Every row comes from one small tree of marks. Brackets hold a mark, then the marks that hang from it, in alphabetical order. Every link used is in the known rows. Which tree was each row made from?
(in the rows, 128 means zero)
Known rows:
(zimor (nuki (bipo rodu) zomu)): [101 126  92 140 167 193 128 153 119  84 211 129  60 159  65 129 132  96
  61 133 121 110 128]
(zomu (nuki (bipo (rodu (manamat rador))))): [109 154  77 162 124 173 109 129 121 104 127 123  84 137  80 151 119  90
 116 133 109  96  65]
(reniv (zomu (nuki (bipo (rodu manamat))))): [ 93 113  88 150 134 198 134 142 128 103 180 137  70 145 116 152 125 110
 113 138 134 111 103]
(zimor (nuki (bipo (rodu manamat)) zomu)): [ 98 131 102 146 168 195 119 143 128  85 198 130  72 150  70 129 140  99
  50 136 124 116 110]
(rodu (zomu nuki)): [130  89 111 139 158 170 132 115 114 120 164 127 109 160 115 108 106  87
 140 142 128  87  91]
(bipo nuki rodu): [134 106 102 150 124 152 165 178 121 130 153 156  84 122  96 136 107  90
 117 129 117  84 114]
(zomu (nuki (bipo (rodu manamat)))): [119 146  86 171 122 178 135 114 111 106 137 129  78 135  80 143 116  90
 111 131 120  95  74]
(zimor (nuki bipo zomu)): [ 95 132  91 144 171 199 122 120 109  96 209 117  63 164  54 119 126 100
  56 144 129 100 125]
(mevu (reniv (zomu (nuki (bipo (rodu manamat)))))): [ 95 108  98 151 125 187 128 146 153 106 149 148  64 174  99 127 102  99
 135 109 144 129  94]
(bipo nuki (rodu (manamat pivu rador) zomu)): [124  89 131 164 157 145 118 197 139 120 114 165 144 143 125 132 128  83
 119 139 115 114  80]
(bipo (nuki zomu) (rodu (manamat pivu))): [102 101 130 164 161 164 156 179 136 119 131 172 114 140 112 120 132  93
  82 140 160 107 103]
(bipo (rodu manamat zomu)): [147  99 129 124 142 161 115 176 147 105 163 162 139 129 163 118 137 105
 113 120 119 118  70]
(rodu (bipo nuki)): [156 113 116 142 146 146 161 114  89 130 153 131  73 131  53 121  92  92
  67 142 119  70 105]
(nuki (bipo (rodu (manamat pivu rador))) zomu): [ 92 147 103 137 151 185  94 197 130  88 161 158 121 160 124 134 151 108
  60 131 137 118  92]
(manamat pivu rodu): [139 151  82 160 143 179 132 150 104 131 168 182 123 168 117 109 140 131
 166 106 190 115 121]
(mevu reniv): [127 126  98 134 117 169 122 122 141 130 141 149  91 174  89  92  90 104
 150  99 158 101  85]
(zomu (nuki (bipo rodu))): [120 142  76 166 119 178 140 124 102 106 148 130  65 142  75 144 109  88
 124 132 118  88  97]
(manamat (rodu zomu)): [146 120  96 125 151 172 124 191 116 129 214 167 122 148 144 114 131 118
 140 106 130 107 108]
(manamat rador): [117 148  78 115 130 166  71 144 136 124 150 126 118 151 101 125 122 115
 138 129 130  80  70]
(bipo (nuki zomu) (rodu (manamat rador))): [ 91 110 116 134 158 159 122 208 153 118 145 152 108 127 110 136 134  90
  78 138 121  97  79]
(reniv (zomu (nuki (bipo rodu)))): [ 98 106  80 145 132 197 141 151 120 104 192 136  59 151 111 154 119 108
 125 137 133 106 126]

Which tree is each row?
[102 142 111 145 148 190 122 182 124  90 164 163 114 154 125 126 146 110
  55 131 148 118 103]
(nuki (bipo (rodu (manamat pivu))) zomu)
[130 119 107 171 159 183 118 126 115  88 167 139  98 157  76 128 130  95
  92 133 117 128 106]
(zimor (nuki (bipo (rodu (manamat pivu) zomu))))
[101 144 107 128 142 188 118 192 126  92 181 154 103 138 125 131 144 108
  43 131 126 110  95]
(nuki (bipo (rodu manamat)) zomu)
[160 135 133 152 154 159 125  74 106 111 115 149 126 144  86 101 125 116
  75 134 170 105  66]
(rodu bipo (manamat pivu))
[120 136  94 147 184 153 111 194 101 120 165 167 109 176  74 126 136 109
 109 126 154 106 117]
(manamat pivu rador (rodu (bipo (nuki zomu))))
[124 143  90 163 140 183 119 118 122  93 174 127  73 136  60 138 130 100
  82 126 108 114  97]
(zimor (nuki (bipo (rodu manamat))))
[ 92 108 120 156 165 160 122 196 148 117 123 164 122 148 108 128 138  92
  90 140 148 107  89]
(bipo (nuki zomu) (rodu (manamat pivu rador)))
[105 137  95 122 140 186 129 203 118  91 199 153  87 150 117 134 134 105
  56 128 123 102 122]
(nuki (bipo rodu) zomu)
[131 130  87 146 151 177 130 175  99 122 202 152  98 150 117 131 125 102
 135 115 116 103 107]
(manamat (rodu (zomu (nuki bipo))))
[119 164  69 148 149 171  80 178 122 127 156 171 137 175 113 123 147 130
 178 107 173 113  98]
(manamat pivu rador rodu)
[131 116  94 151 152 179 123 141 113  90 198 128  76 151  74 135 122  92
  90 130  95 114 120]
(zimor (nuki (bipo (rodu zomu))))
[140 133 111 142 122 173 113 176 120 100 166 154 122 130 135 138 128 101
  80 124  93 115  84]
(nuki (bipo (rodu manamat zomu)))
[140 122  91 114 177 149  92 186 109 110 196 138 102 157  97 134 127  97
 127 119 101 101  85]
(manamat rador (rodu bipo (zomu nuki)))
[114 155 104 153 143 171  72 107 143 123 101 145 156 155 112 112 139 122
 132 132 169 105  45]
(rodu (manamat pivu rador))
[126 131  89 140 169 166  76 201 122 121 171 174 158 185 138 118 146 118
 174 113 151 123 103]
(manamat pivu rador (rodu zomu))
[113 141  72 133 157 169  80 202 116 117 191 142 111 161 111 145 132 100
 147 118  96 104  86]
(manamat rador (rodu (zomu (nuki bipo))))
[139 102 136 126 185 144  87 110 121  99 133 111 121 146  92 118 117  84
  81 150 101  98  37]
(rodu bipo (manamat rador) (zomu nuki))
[145 158  75 108 150 154  86 185 114 118 194 147 101 142  90 136 134 122
 116 104 119  96  86]
(manamat rador (rodu bipo))
[144 111 108 147 184 144 105 202  97 121 163 167 132 176  95 126 128  99
 125 127 126 113 114]
(manamat pivu rador (rodu (bipo nuki) zomu))
[136  95 123 140 150 162 126 152 142 102 146 149 121 134 141 122 132  92
 127 127 122 112  67]
(bipo (rodu manamat (zomu nuki)))
[150 126  97 101 170 148  83 211 114 112 206 150 122 152 115 130 133 111
 114 110 100 105  87]
(manamat rador (rodu bipo zomu))
[135  82 137 152 145 149 148 189 135 127 142 160 123 120 131 129 117  84
  99 134 102 105  83]
(bipo nuki (rodu manamat zomu))
[144  90 154 152 188 138 104 137 110 115 111 141 147 157  91 114 115  84
  72 157 115 108  63]
(rodu (bipo nuki) (manamat pivu rador) zomu)
